What can hang from each mark
K31: K536
K772: K582 K896
K582: K772
K889: K675
K896: K536 K675 K772
K536: K31 K408 K896
K675: K889
K185: K408
K408: K185 K536

Known rows, with every way that one mark hangs from another
(K536 K31 (K408 K185) (K896 (K772 K582))): [-1.45 -2.58 -0.84 -1.36 -1.79 -3.85  2.09  0.59  0.56  1.89  1.92  2.15
 -0.65  2.56 -5.94 -0.01 -0.94  0.31  2.08  1.83  0.63 -0.62 -0.58]
(K896 K675): [ 0.30  0.62  0.26  0.42  0.71 -1.11  1.75  0.22 -0.95  0.23  0.58  0.08
 -2.11 -1.12 -2.49 -0.41 -1.70 -0.26 -0.34  0.06  0.20 -1.18  0.85]
(K896 K536): [-0.17  0.11  0.96  0.96  1.35 -1.02  1.55  0.09 -0.63  0.00 -0.70  0.66
 -2.14  0.42 -2.42 -0.40 -1.21 -0.29  0.03 -0.62 -0.23 -1.08  0.80]
(K896 (K536 K31) (K675 K889) (K772 K582)): [-0.44 -2.93 -1.59  2.40  0.13 -2.58  3.16  0.42 -0.40  0.53 -0.70  0.60
 -1.71  2.38 -6.40  0.38 -3.12  0.97  0.08  2.60  0.85 -1.53  0.58]
(K896 K536 (K772 K582)): [ 0.53 -0.97  0.34  0.73  1.56 -1.23  2.19  0.76 -0.85  1.47 -0.99  0.78
 -1.82  1.42 -4.61 -0.76 -1.14  0.51  0.23 -0.56  0.26 -1.67  0.44]
(K185 (K408 (K536 K31 K896))): [-1.47 -2.68  1.68 -1.30 -1.32 -2.06  1.90  0.29  2.59  1.57 -0.38  0.67
 -2.93 -0.24 -3.27  0.64 -0.60 -1.36  1.84  0.92 -0.76 -1.16  0.10]
(K536 K31 (K408 K185) (K896 (K675 K889))): [-2.69 -2.72 -1.22 -0.07 -2.40 -4.34  1.92  0.07  0.36  0.20  2.03  1.45
 -0.82  2.09 -4.28  0.62 -3.33  0.04  0.38  3.33  0.54 -0.37  0.48]
(K582 K772): [-0.43  0.06  0.79 -0.65  1.57 -1.40  2.43  1.45  0.00  0.65  0.22  1.93
 -1.62  0.34 -2.31 -1.07  0.19 -0.42  0.31 -0.54  0.11  0.69 -0.48]
(K408 K185 (K536 K31 (K896 (K772 K582)))): [-0.67 -2.56 -0.13 -1.42 -1.55 -5.74  1.87  1.23  2.26  2.03  0.60  1.48
 -2.59  1.08 -5.22 -0.43 -0.45 -0.29  2.60  0.44  0.81 -1.02 -0.03]
(K582 (K772 (K896 (K536 K31 K408) (K675 K889)))): [-1.95 -5.08 -1.35  1.37  0.09 -3.78  3.92 -0.98 -0.87  2.29  1.06  1.97
 -1.01  2.98 -7.41  1.26 -2.85  1.91  1.27  4.00  0.22  0.97 -0.51]
(K408 K185 (K536 (K896 K675 K772))): [ 0.58 -3.19  0.45 -1.18 -1.16 -5.71  1.46 -0.13  0.26  2.51  1.03  0.08
 -2.23 -0.45 -3.59  0.00 -1.41 -0.35  1.30 -0.68  0.84 -1.79  2.83]
(K582 (K772 K896)): [-0.45 -0.77  0.64 -0.78  2.08 -1.88  3.03  1.52 -0.45  2.17  0.67  2.08
 -1.77  0.53 -4.03 -1.15  0.30  0.54  1.58  0.16  0.03  1.13 -1.56]
(K896 (K536 K31 K408) (K675 K889)): [-1.97 -2.99 -1.13  1.82 -0.82 -2.54  2.52 -1.04 -0.38  0.19  0.54  0.70
 -1.14  2.31 -5.25  1.50 -3.82  0.62 -0.41  2.98  0.12 -0.84  1.07]
(K185 (K408 (K536 K31 (K896 (K675 K889) K772)))): [-1.39 -5.61  0.29 -0.36 -1.84 -3.27  2.93  0.35  1.83  2.42 -0.39 -0.04
 -1.82  1.06 -4.65  1.45 -2.59 -0.72  0.94  2.25  0.18 -1.95  1.88]
(K582 (K772 (K896 K536 K675))): [ 0.61 -2.38  0.14  1.13  1.86 -2.58  3.23 -0.89 -2.13  2.31  0.05  1.35
 -2.31 -0.01 -5.57 -0.26 -1.18  1.56  1.40  1.38  0.05  0.24  0.07]
(K896 K536 K772): [ 0.57 -1.77  0.44  0.74  1.14 -1.58  2.04 -0.01 -0.96  1.19 -0.38  0.56
 -1.14  1.34 -3.44 -0.05 -0.86 -0.10  0.49 -0.94  0.20 -1.49  1.88]
(K772 K582): [-0.52  2.02  0.65 -0.19  1.63 -0.28  1.74  2.15  0.19  0.29 -0.39  0.98
 -2.58 -0.06 -3.03 -1.69 -0.87 -0.12 -0.31 -0.29  0.13 -0.83 -1.45]
(K772 K582 (K896 (K675 K889))): [-1.00 -0.13 -0.45  0.92  1.81 -1.40  2.78  2.38 -0.55  1.58  0.04  0.46
 -2.58  0.70 -5.21 -1.26 -2.95  1.18 -0.46  2.19  0.51 -0.64 -1.90]
(K536 K31 (K896 K675 (K772 K582))): [ 0.10 -2.12 -1.32  0.17 -1.37 -3.36  3.32  0.05 -0.38  1.84  0.58  0.98
 -1.61  1.16 -6.75  0.52 -1.20  0.28  1.92  2.67  0.76 -1.52 -0.30]
(K889 K675): [-0.19  0.55  0.07 -1.25  0.94 -1.44  1.48  0.53 -0.23  0.55  0.20  0.24
 -2.91 -0.91 -2.26 -1.91 -1.26 -0.83  1.05  0.05  1.41 -0.85  0.62]
(K31 (K536 K408)): [-1.23  0.64  0.99 -0.26  0.70 -1.42  1.56  1.35 -1.20  1.27 -0.42  0.54
 -2.91  0.83 -3.08 -0.61 -1.25 -0.10 -1.02  0.23 -0.47 -1.01  0.47]
(K408 K185 (K536 K31 (K896 K772))): [-0.71 -3.32 -0.03 -1.40 -1.99 -6.08  1.71  0.52  2.19  1.73  1.12  1.27
 -1.92  1.03 -3.94  0.32 -0.21 -0.81  2.81 -0.03  0.65 -0.82  1.52]

Rows
[-0.63 -3.61  0.01 -1.31 -1.78 -5.24  2.76  0.35  1.94  2.46  0.56  0.86
 -1.74  1.62 -4.97  1.23 -0.15 -0.99  2.71  0.26  0.50 -0.99  0.94] -> (K408 (K536 K31 (K896 K772)))
[ 0.33 -1.35  0.10 -0.05  1.67 -2.27  3.23  0.40 -1.45  2.44  1.01  1.43
 -1.97 -0.52 -4.84 -0.59 -0.66  1.03  1.37  1.05  0.28  0.63 -0.70] -> (K582 (K772 (K896 K675)))
[-0.86 -1.12  0.42  0.00 -0.87 -3.03  2.10 -0.18 -2.48  2.20 -0.11  0.23
 -3.05  0.62 -4.56  0.22 -2.16  0.17 -0.63  1.97 -0.26 -1.78  0.92] -> (K31 (K536 K408 (K896 K675)))
[-0.23 -1.70 -0.25 -0.36 -0.85 -4.18  1.78  0.63 -2.39  2.94  0.28  0.64
 -2.93  0.95 -5.90 -1.02 -2.12  1.07 -0.27  1.79  0.52 -2.15  1.09] -> (K31 (K536 (K408 K185) (K896 K675 (K772 K582))))
[-0.66 -3.04 -0.25  1.67  1.95 -2.79  3.50  0.23 -1.58  1.79 -0.41  1.35
 -2.07  1.46 -5.31 -0.37 -2.45  1.51  0.25  2.05  0.35  0.46 -0.17] -> (K582 (K772 (K896 K536 (K675 K889))))
[ 0.05 -2.97 -0.70 -0.78 -1.94 -6.15  2.06  0.16  1.30  2.23  0.91  0.81
 -2.82  0.11 -6.05  0.01 -1.38  0.22  2.24  1.40  0.99 -1.49  0.80] -> (K408 K185 (K536 K31 (K896 K675 (K772 K582))))
[-0.66 -1.56 -0.49  1.08  0.07 -3.32  3.04  2.41 -1.76  2.13 -1.96  0.18
 -3.30  2.07 -5.60 -1.07 -2.70  0.44 -1.28  2.42  0.75 -2.22  0.35] -> (K31 (K536 (K896 (K675 K889) (K772 K582))))
[-1.23 -4.84 -1.53  1.51 -0.99 -3.12  3.02 -1.03 -0.78  1.29  0.83  0.51
 -0.05  3.23 -6.13  1.97 -3.56  0.85 -0.01  2.47  0.60 -1.25  2.20] -> (K896 (K536 K31 K408) (K675 K889) K772)
[-0.16 -1.00  0.28 -0.85  0.28 -2.09  2.65  1.69 -0.24  2.22 -0.17  1.22
 -1.47  1.58 -4.83 -0.79 -0.49 -0.22  0.89  0.13  0.54 -1.44 -0.75] -> (K536 (K896 (K772 K582)))
[-0.88 -0.67  0.38 -0.14 -1.12 -3.78  1.12 -0.07 -2.24  1.59  0.57  0.63
 -3.18  0.03 -3.70 -0.70 -2.18  0.32 -0.49  1.59 -0.02 -1.53  1.43] -> (K31 (K536 (K408 K185) (K896 K675)))
[-0.79 -3.67  1.11 -1.47 -1.09 -2.21  2.44  0.96  2.45  3.00 -0.72  0.73
 -2.59  0.70 -5.43  0.30 -0.57 -0.56  2.14  1.21 -0.17 -1.83 -0.29] -> (K185 (K408 (K536 K31 (K896 (K772 K582)))))
[-0.04 -3.92 -1.20  0.90 -1.37 -3.72  1.79 -2.15 -1.20  1.14  1.96  0.90
 -0.52  1.22 -5.36  1.28 -2.42  0.93  1.25  1.49  0.51 -1.35  2.87] -> (K896 (K536 K31 (K408 K185)) K675 K772)
[ 0.58 -1.48 -0.34 -0.22 -0.17 -2.62  2.81  0.58 -1.25  2.46  0.17  0.52
 -1.64  0.64 -5.66 -0.36 -1.45  0.24  0.65  1.07  0.74 -1.94  0.11] -> (K536 (K896 K675 (K772 K582)))
[-1.40 -1.90 -0.12  0.61 -0.51 -1.92  2.06 -1.12  0.06  0.36  0.81  1.28
 -1.24  1.94 -4.59  1.27 -1.65  0.17  1.05  1.36 -0.35 -0.56  0.36] -> (K896 (K536 K31 K408))
[-1.60 -0.51  0.99 -0.72 -0.51 -2.62  1.97  0.86 -1.37  1.99 -0.40  0.90
 -2.84  1.67 -3.92 -0.25 -1.10 -0.37 -0.32  1.06 -0.48 -1.23  0.08] -> (K31 (K536 K408 K896))
[-1.36 -1.47  0.45 -1.26 -1.81 -5.54  1.17  0.53  2.49  0.54  0.96  1.43
 -2.96  0.13 -3.10 -0.07 -0.51 -1.02  2.41  0.37  0.28 -0.39  0.45] -> (K408 K185 (K536 K31 K896))
[ 0.13 -3.06 -0.81  1.50  0.64 -3.21  3.64 -1.45 -1.28  1.80  0.60  1.85
 -2.21  0.51 -6.71  0.57 -1.02  1.60  2.64  2.92  0.10  0.56 -0.44] -> (K582 (K772 (K896 (K536 K31) K675)))
[-1.27  0.97  0.97 -0.36  0.40 -2.23  0.48  1.46 -0.96  0.64  0.22  0.90
 -3.03  0.23 -2.02 -1.43 -1.30  0.06 -0.96 -0.20 -0.22 -0.83  1.03] -> (K31 (K536 (K408 K185)))
[ 0.85 -2.96 -1.06  1.76 -0.49 -2.64  2.76 -1.61 -1.06  0.84  0.37  0.35
 -1.26  0.94 -5.45  1.31 -1.66  0.45  1.41  1.48  0.43 -1.70  2.23] -> (K896 (K536 K31) K675 K772)
[-1.13 -1.88 -1.34  2.55  0.81 -2.51  3.20  0.53 -0.47  0.89 -0.44  0.92
 -2.85  1.72 -7.06 -0.10 -3.28  1.73  0.93  3.85  0.29 -0.64 -1.56] -> (K772 K582 (K896 (K536 K31) (K675 K889)))
[ 0.08 -2.53 -0.43  1.13 -0.10 -2.32  2.54 -0.44 -0.08  0.53  0.09  1.04
 -1.06  1.82 -4.68  0.81 -0.64 -0.12  1.73  0.46  0.25 -1.18  1.45] -> (K896 (K536 K31) K772)
[-1.15 -3.60 -1.50  0.66 -1.80 -3.88  3.38  0.57  0.03  1.09  0.59  0.82
 -0.52  2.58 -5.28  1.19 -2.32 -0.31  0.92  2.89  0.91 -1.10  0.97] -> (K536 K31 (K896 (K675 K889) K772))
[-1.16 -2.80 -1.72  0.66 -1.29 -3.49  3.57  1.31  0.16  1.34  0.08  1.04
 -1.26  2.69 -6.45  0.31 -2.47  0.19  0.76  3.34  0.96 -1.22 -0.59] -> (K536 K31 (K896 (K675 K889) (K772 K582)))
